Each row comes from the steps of one path. Every step used is in the known rows, and no mark comes twice. Write the path behind each row, first mark first.
Known rows
l, r, y: [ 0.29 -0.17 -0.33  0.40  0.76 -0.33 -0.38  0.65 -1.00 -1.87 -1.02  0.66
  0.51 -0.93 -1.42 -0.25 -0.55 -1.71 -0.36]
u, f, y, r: [ 0.43 -1.22  1.46  0.04 -0.77  3.15  1.31  1.45  1.88 -0.85 -1.76 -2.11
  0.83 -1.00  1.15 -0.44 -0.90  3.26  0.76]
t, r, l: [ 0.14  1.24 -5.50  2.34  0.01  0.55 -0.36  1.06 -1.36  0.48  0.08 -0.62
  0.78 -1.63 -2.02 -0.21 -0.36 -1.50  0.44]
u, q, y, f: [ 1.71 -3.11  0.69 -0.87 -2.16 -0.18 -0.62  0.50  2.19  0.20 -2.43 -3.04
  1.28 -1.77  1.33 -0.92 -2.35  4.37  0.55]
l, r, y, f, t: [ 0.63  0.51 -0.96 -1.99 -1.88  2.20 -0.09  3.24  0.04 -1.69 -0.63  0.12
  0.65 -1.98  0.95 -0.34 -3.12  0.54 -1.37]
r, y, f, t, q, u: [-0.22 -2.14  0.03 -4.12 -1.74  2.38 -4.53  1.53  1.84 -0.74  0.11 -0.67
  0.83 -2.37  3.61 -0.25 -1.34  5.80 -2.38]
q, t, r: [ 2.39 -0.28 -3.51  0.00 -2.80  1.07 -0.40  1.44  0.98 -2.20  0.85 -0.49
  0.42  0.41 -0.75  0.47 -1.35  1.09 -1.44]
y, f, t, r, l: [ 0.34  2.28 -6.01 -0.36 -2.63  3.09 -0.13  3.54 -0.36  0.64  0.46 -1.20
  0.83 -2.72  0.24 -0.24 -2.89  0.67 -0.54]
u, q, y, f, t, r: [ 3.77 -2.21 -2.89 -0.95 -4.72  1.43 -0.36  2.24  3.23 -1.86 -1.29 -3.31
  1.45 -2.16  0.88 -0.46 -4.07  5.50 -0.76]
f, t, q, y, r: [ 0.83 -0.90  0.36 -2.20 -1.22  4.23  0.66  1.75  1.16 -1.95  1.54 -2.52
  0.66 -0.10  2.57  0.39 -1.17  5.29 -1.04]
l, r: [ 0.15 -0.34  0.14  1.46  0.52 -0.81  1.22  0.69 -0.78 -1.12  0.14 -0.01
  0.47  0.01 -1.36 -0.17 -0.86 -1.10  0.62]
r, y: [ 0.16  0.32 -0.19 -0.88  0.33  0.43 -1.38 -0.19 -0.27 -1.00 -1.09  0.67
  0.08 -1.01 -0.11 -0.07  0.27 -0.59 -1.01]
y, f: [-0.33 -0.02 -1.06 -1.24 -0.38  0.67 -0.71  1.39  0.62  1.40 -1.14 -0.26
  0.48 -0.90  1.26 -0.50 -1.55  0.52 -0.44]
f, t, q, y: [ 1.00 -1.93  0.73 -1.19 -1.25  2.49 -1.10  1.51  1.04 -2.21  1.17 -2.65
  0.71 -0.81  2.69  0.61 -2.30  5.11 -0.05]
q, u, f, t, r, l: [ 1.76 -0.98 -2.61  1.21 -3.87  0.41 -0.57  1.85  1.08 -0.78  0.78 -2.07
  0.38 -3.04 -0.76 -0.31 -0.96  4.45  0.40]
l, r, y, f, t, q, u: [ 0.00 -2.55  0.09 -2.86 -1.21  1.70 -3.27  2.09  1.10 -1.77  0.31 -0.54
  1.25 -2.41  2.30 -0.42 -2.29  4.64 -1.90]
u, q, t, r, y: [ 3.79 -0.14 -1.80 -0.87 -4.02  0.61 -1.50  0.98  1.27 -3.77 -0.74 -0.77
  0.83 -1.23 -1.01 -0.16 -0.69  2.01 -2.16]
y, f, t: [ 0.45  0.67 -0.76 -2.46 -2.68  2.54  0.25  2.73  1.10  0.04  0.45 -0.60
  0.02 -0.98  2.34 -0.03 -2.50  2.16 -1.05]
t, r: [ 1.53 -0.13 -3.93  1.16 -0.14 -0.12 -0.59  0.34  0.59 -0.95 -0.20  0.23
  0.67 -0.31 -1.42  0.00 -0.63 -0.67 -0.79]
r, y, f, t: [ 0.43  1.13 -0.74 -3.57 -2.39  2.99 -1.26  2.43  0.77 -0.72 -0.62  0.01
  0.15 -1.86  2.17 -0.13 -2.23  1.66 -1.90]

Which path is each row?
[ 0.07 -0.02 -1.44 -0.66  0.28  0.47 -1.05  1.87 -0.42 -0.34 -2.22  0.44
  1.07 -1.78 -0.21 -0.74 -2.10 -1.21 -0.81]
l, r, y, f
[-1.33 -2.72  1.02  0.28  0.10  3.39 -1.85  0.83  0.98  0.34 -0.47 -3.38
  1.70 -2.68  1.97 -0.72  0.30  6.61  1.57]
t, q, u, f, y, r, l
[ 1.72  0.75 -4.68 -1.45 -2.86  2.45 -0.36  3.20  1.68 -0.56  0.05 -0.47
  0.66 -1.36  0.92  0.01 -3.15  1.63 -1.73]
y, f, t, r
[ 2.27  1.04 -3.76 -0.92 -2.20  2.00 -0.99  1.72  0.74 -3.05  0.10  0.40
  0.30 -1.48 -0.54  0.34 -1.38  0.49 -2.32]
f, t, r, y
[-0.24  0.27 -1.36 -2.10 -0.16  1.20 -2.20  1.28  0.39  0.59 -2.29  0.43
  0.66 -1.79  1.18 -0.62 -1.30 -0.01 -1.32]
r, y, f
[ 2.41 -0.79 -4.26  0.14 -4.49  2.07 -0.12  2.87  1.17 -0.46 -0.85 -4.02
  1.51 -3.61  0.25 -0.76 -3.71  4.60  0.45]
u, q, y, f, t, r, l
[ 1.98 -1.59  2.60 -1.46 -2.10  3.53  1.04  3.18  2.03 -2.42  0.68 -3.41
  0.67 -1.17  2.72  0.07 -1.97  6.29 -0.07]
u, f, t, q, y, r
[ 1.16 -0.53 -6.48  0.13 -2.94  3.08 -0.60  3.19  0.58  0.25 -0.50 -3.12
  1.22 -3.03  0.57 -0.24 -3.96  3.20  0.00]
q, y, f, t, r, l
[ 3.08 -2.74 -1.12  0.04 -3.96 -0.31 -0.74  1.35  3.13 -2.11  0.54 -1.46
  0.33 -1.69 -0.12 -0.05 -1.35  5.42 -0.66]
q, u, f, t, r
[-0.40  0.38  0.06 -2.80 -1.41  3.20 -1.32  3.67  0.85 -0.31  1.26 -0.84
  0.74 -1.41  3.65  0.13 -2.70  3.07 -1.07]
y, f, t, q
[ 2.50 -2.15  1.04 -2.11 -4.45  1.65  0.53  1.88  2.51 -0.97 -0.93 -3.41
  0.79 -1.86  2.45 -0.51 -3.45  6.02  0.00]
u, q, y, f, t
[ 2.62 -1.92 -5.03 -1.01 -3.12  2.31 -0.79  2.83  2.58 -1.06 -0.78 -2.43
  1.24 -1.68  1.13  0.00 -4.34  4.06 -1.12]
q, y, f, t, r
[ 0.05 -4.48  2.45 -0.68  0.02  2.64 -1.81  0.46  2.98 -1.08 -0.92 -2.68
  1.52 -1.35  2.55 -0.54 -0.03  7.43  0.29]
t, q, u, f, y, r
[ 0.59 -3.64  3.07  0.01 -0.35 -1.11 -2.84  0.55  1.94 -0.72  0.00 -1.53
  0.70 -1.49  1.60 -0.41  0.14  5.26  0.47]
t, q, u, f
[ 1.76 -2.54  2.73 -1.19 -3.76 -0.24 -0.13  0.88  2.53 -1.20  0.82 -1.57
 -0.39 -1.35  1.40 -0.03 -0.62  6.17  0.03]
q, u, f, t
[ 1.10 -1.98 -1.05 -2.29 -2.76  2.50 -0.18  2.20  1.90 -0.23 -0.57 -2.53
  0.56 -1.28  2.54 -0.02 -3.54  4.86 -0.25]
q, y, f, t
[ 2.34  0.75 -3.46 -0.11 -2.46  1.50  0.42  1.76  1.04 -2.16  1.23 -0.25
  0.23 -0.46 -0.35  0.39 -1.68  1.25 -1.32]
f, t, r
[ 2.41 -0.28  2.58 -1.18 -4.13  0.18  0.63  0.73  0.92 -1.99  0.47 -1.54
  0.05  0.11  0.56 -0.05 -0.46  3.07 -0.37]
u, q, t
